Each row comes from the steps of one walk. Every step used is in the known rows, and no mark comes twice. Write the walk behind each row, first mark first.
In the rows, zero is written as 128.
Known rows:
h > t > x > y > j: [136  90 155 126 135 123 155 162 103 142 124 108 179 110 117  89 158  97
 179 122 157  99 123 143 116 100  91 133 138  61 159]
h > t > m > y: [ 72 112 109 124 150 160  97 151  95 149 157 155 133  74 110 108 144  92
  97 126 138 173 148 127 144  75  86 152  74  99 121]
z > t > m > y: [ 82 134 112 124 105 167  61 132 132 130 104 154 107  79 134 139 119 122
  98 114 115 167 138  92 156  82 106 135  89  64 117]
a > x: [157 140 139 121 154 127 144 109 173 120 104 145 113 121 127 141 139 143
 127 141 124 122 132 133 126 156 128 108 137 124 123]
m > t > z: [102 116 113 127 100 140   7 119 161 160 167 169 128 145 137  89 102  80
  75 128  80 166 137 117 165 125 142 149  76 123 123]
u > a > x > t > m > y: [107 143 109 161  91 142 226 126  96 131 117 153  99  72  95 158 143 141
 148 149  80 144 138 120 148 125 133 122 139 128 116]
n > t > z: [130 187 104 133 105 125  44 116 125 138 146 145 131 138 137 107 115 117
 122 157 120 156 133 112 166 102 155 141  53 116 115]
j > y > x: [151 177 136  80 171 118 106 102 173 109 141 132 162 176 135 143 138 146
 117 162 122 129 126 154 107 175 113 110 120 130 145]
z > t > x > y > j: [146 111 160 129  91 130 117 144 141 126  69 109 154 115 142 116 133 128
 181 108 134  90 113 108 128 108 110 116 152  25 156]
n > t > x > a > u: [163  86 159 125 165  99 190 136 140 121 104  95  82 167 127 148  97 154
 125  92 199  95 104 122  79 127 198 141 224 165 120]
z > t: [131 121 136 114 127 139  20 119 159 132 102 123 130 114 152 127 120 130
 122 133 107 146 130 105 145 124 109 133 103  57 128]
n > t: [126 160 107 104 161 137  74 107 140 115 108 125 114 135 144 134 127 136
 129 141 135 130 134 115 139 132 147 129  75  78 123]
y > x: [151 164 120 105 152 137 138 119 141 106 128 116 130 147 144 135 131 141
 110 114 140 125 126 139 105 152 119 107 112 144 137]
n > t > m: [ 96 168  80 122 131 155 118 125 104 120 104 149 100 104 140 138 127 127
 116 120 152 143 142  89 148  64 140 123  55  77 116]
y > x > a: [150 126 134 133 133 108 114 111 136 103 132 100 124 157 149 127 119 150
  76  94 191 112 123 123  91 137 120 102 123 234 109]
u > a > x > t > h: [174 103 165 180 107  84 240 144 133 132 122 140 103 119 112 151 138 162
 223 147  67 106 126 161 149 171 154 124 193 146 132]
h > t > x > a: [149  39 186 136 155  88 123 150 126 152 157 108 146 117 124  90 130 124
  90 110 186 123 120 143  87 100 101 128 166 200 120]
n > t > x > y > j: [145 152 130 117 126 128 173 131 121 107  74 110 136 133 132 120 140 133
 188 116 162  74 118 118 123 113 148 112 121  43 151]
u > a > x > y > j: [159 156 118 163  95 124 189 112 132 110  77 122 131 125 124 135 167 132
 204 134 125  79 133 106 131 153 134  95 107  58 140]
y > x > a > u: [158 115 135 131 153 114 163 129 130 107 132  86 101 185 134 152 106 146
 104  83 196 107 111 125  77 152 163 135 194 215 116]
u > a > x: [174 137 135 142 133 120 184 107 162 122 103 136 108 120 126 145 150 150
 145 140 101 118 133 123 116 164 141  95 126 112 129]
z > t > x > a > u: [168  45 190 136 130 101 134 149 157 139 101  93 100 147 134 142  91 148
 117  83 170 109  99 109  83 122 159 144 252 144 124]
h > t > m > y > x: [107 137 126 115 140 150 158 163  80 124 169 146 149  92 100 114 142 104
  87 109 144 162 140 145 109  89  65 133  99 152 132]
x > t > m > y > j: [ 46 167  87 151 121 174 130 123 100 134  94 147 118  52 129 114 143 115
 138 132 147 140 138 121 196  90 115 140 102  96 117]
m > t: [ 97  91 117 100 158 150  40 109 177 138 128 150 112 142 143 113 112  99
  79 110  95 138 138 122 137 151 134 137  95  86 130]
m > y > x: [133 170 125  97 162 149 134 114 148  97 133 123 124 143 127 140 132 140
 100 115 130 131 125 152 111 177 119 117 119 150 134]
a > x > y > j: [144 156 123 141 118 132 154 114 143 109  73 131 139 126 125 131 157 126
 185 136 147  86 131 118 141 141 120 106 117  72 134]
j > y > x > a > u: [158 131 149 108 173  95 134 111 164 113 144 102 134 213 126 159 111 150
 111 131 178 111 111 140  78 173 153 137 201 198 125]

Which walk is each row?
[103 161  98 151  85 131  43 122 100 162 167 129 144 121 134 108 115 110
 141 179  82 168 130 128 188 116 144 161  97 143 115] => x > t > z
[148 140 151 108 153  88  82  95 169 107 143 116 156 187 140 134 127 154
  83 142 173 117 122 136  90 163 112 104 129 219 117] => j > y > x > a
[135 181 114 142  75 120 106 133  85 138 181 119 160 138 127 115 113 122
 127 161  92 157 123 146 151 127 126 142 123 195 128] => y > x > t > z
[140  69 146 109 133 121 142 167  90 144 160 104 167 137 109 115 141 102
 164 129 113 119 126 143  96 111 109 144 134  78 154] => h > t > x > y
[147 134 112 124 117 129 143 117 131 111 109 126 127 153 116 158 141 131
 166 144 104 106 132 115 120 153 140 117 118  91 129] => a > x > y
[127  28 171 120 142 108 108 123 182 138 128 133 102 146 141 103  97 123
  50  70 150 107 118 124  92 135 139 118 174 190 119] => m > t > x > a
[131 169 133  94 153 108 107 107 135 122 153 118 177 164 125 146 131 146
 146 192  88 136 123 164 126 177 109 134 146 144 143] => j > y > x > t
[145 130 123 100 125 127 163 136 109 109 109 105 124 161 125 149 123 137
 173 126 119  95 120 116 104 124 165 124 121  59 146] => n > t > x > y
[117  64 148 128 150 121  93 142 188 134 132 167  96 152 140 114 106 109
 128  88  90 121 132 148 151 156 149 143 136 109 136] => m > t > h
[146  78 159 133 146 107 137 121 158 130 117 109 105 136 151 117 118 152
  88  94 189 104 115 124  97 124 144 106 166 196 114] => t > x > a
[136 195 130 119  94  98  77 116 117 145 192 136 194 167 118 120 120 127
 139 208  75 161 123 161 153 152 118 145 127 181 135] => j > y > x > t > z
[115 103 135 152 136 112 128 145 127 138 135 129 112 127 138 136 121 139
 195 140  93 126 126 160 173 149 152 154 157 128 129] => x > t > h
[156 132 133 152 114 112 185 112 124 134 117 123 122 106 116 148 143 149
 175 169  70 125 130 134 135 168 137 119 152 123 126] => u > a > x > t
[ 64 175  89 139 140 181 125 118 140 124  83 162 106  66 141 111 148 116
 111 104 181 134 141 112 176  87 116 116  74  83 120] => t > m > y > j
[132 151 119 117 133 130 140 124 102 117 141 100 145 135 134 139 126 142
 135 141 107 130 123 150 124 158 118 131 141 158 134] => y > x > t
[ 67 135  74 139 110 160 117 132  82 145 125 134 115  86 139 138 128 122
 134 142 115 155 140 106 169  77 129 142  99 107 115] => x > t > m
[115 161 123 108 142 142 138 118 110 109 144 108 136 130 117 144 126 140
 127 142  97 139 123 163 131 181 120 141 145 165 132] => m > y > x > t
[125 137 107 167  83 131 228 132  88 139 112 146 105  75 112 153 142 143
 159 147  88 136 139 107 143 105 132 113 137 126 118] => u > a > x > t > m
[106 101 141 143 123 121 140 156  78 121 174 129 138 103 106 106 131 114
  51  90 197 150 137 128  92  72  66 127 112 239 104] => h > t > m > y > x > a
[ 90 104 104 130 141 150  98 157  87 155 154 147 143  79 125 105 145  92
 107 126 146 167 149 114 138  52  85 143  67  94 123] => h > t > m
[125 126 128 141 113 121  22 146 103 172 198 143 173 114 122  75 134  82
 114 166 114 180 140 137 160  88  99 160  66 134 124] => h > t > z
[103 174  97 115 132 169 176 133 114 103 129 147 106 109 125 145 130 133
  84  93 148 143 134 125 118 113 114 109  98 152 127] => t > m > y > x
[135  15 170 120 160 114 155 139 176 143 124 120  78 174 125 128  83 117
  75  59 157 103 106 127  78 147 183 150 246 172 127] => m > t > x > a > u
[145 158 134 159  77 107 116 123 116 153 154 148 145 111 109 118 122 125
 148 188  79 156 129 139 171 130 134 143 144 176 113] => a > x > t > z
[114  82 140 115 121 144 139 135 157 131  93 135 133 140 133 100 126  96
 139  84 121  83 121 124 122 138 134 120 143  53 159] => m > t > x > y > j
[101 160  90 131 101 150 184 144  65 123 137 124 128 101 131 144 124 135
 119 121 125 143 131 125 131  92 111 124 124 160 127] => y > x > t > m
[163 137 110 144  95 123 182 115 121 112 110 118 118 152 116 163 150 137
 187 143  80 101 134 105 110 163 151 106 107  74 134] => u > a > x > y
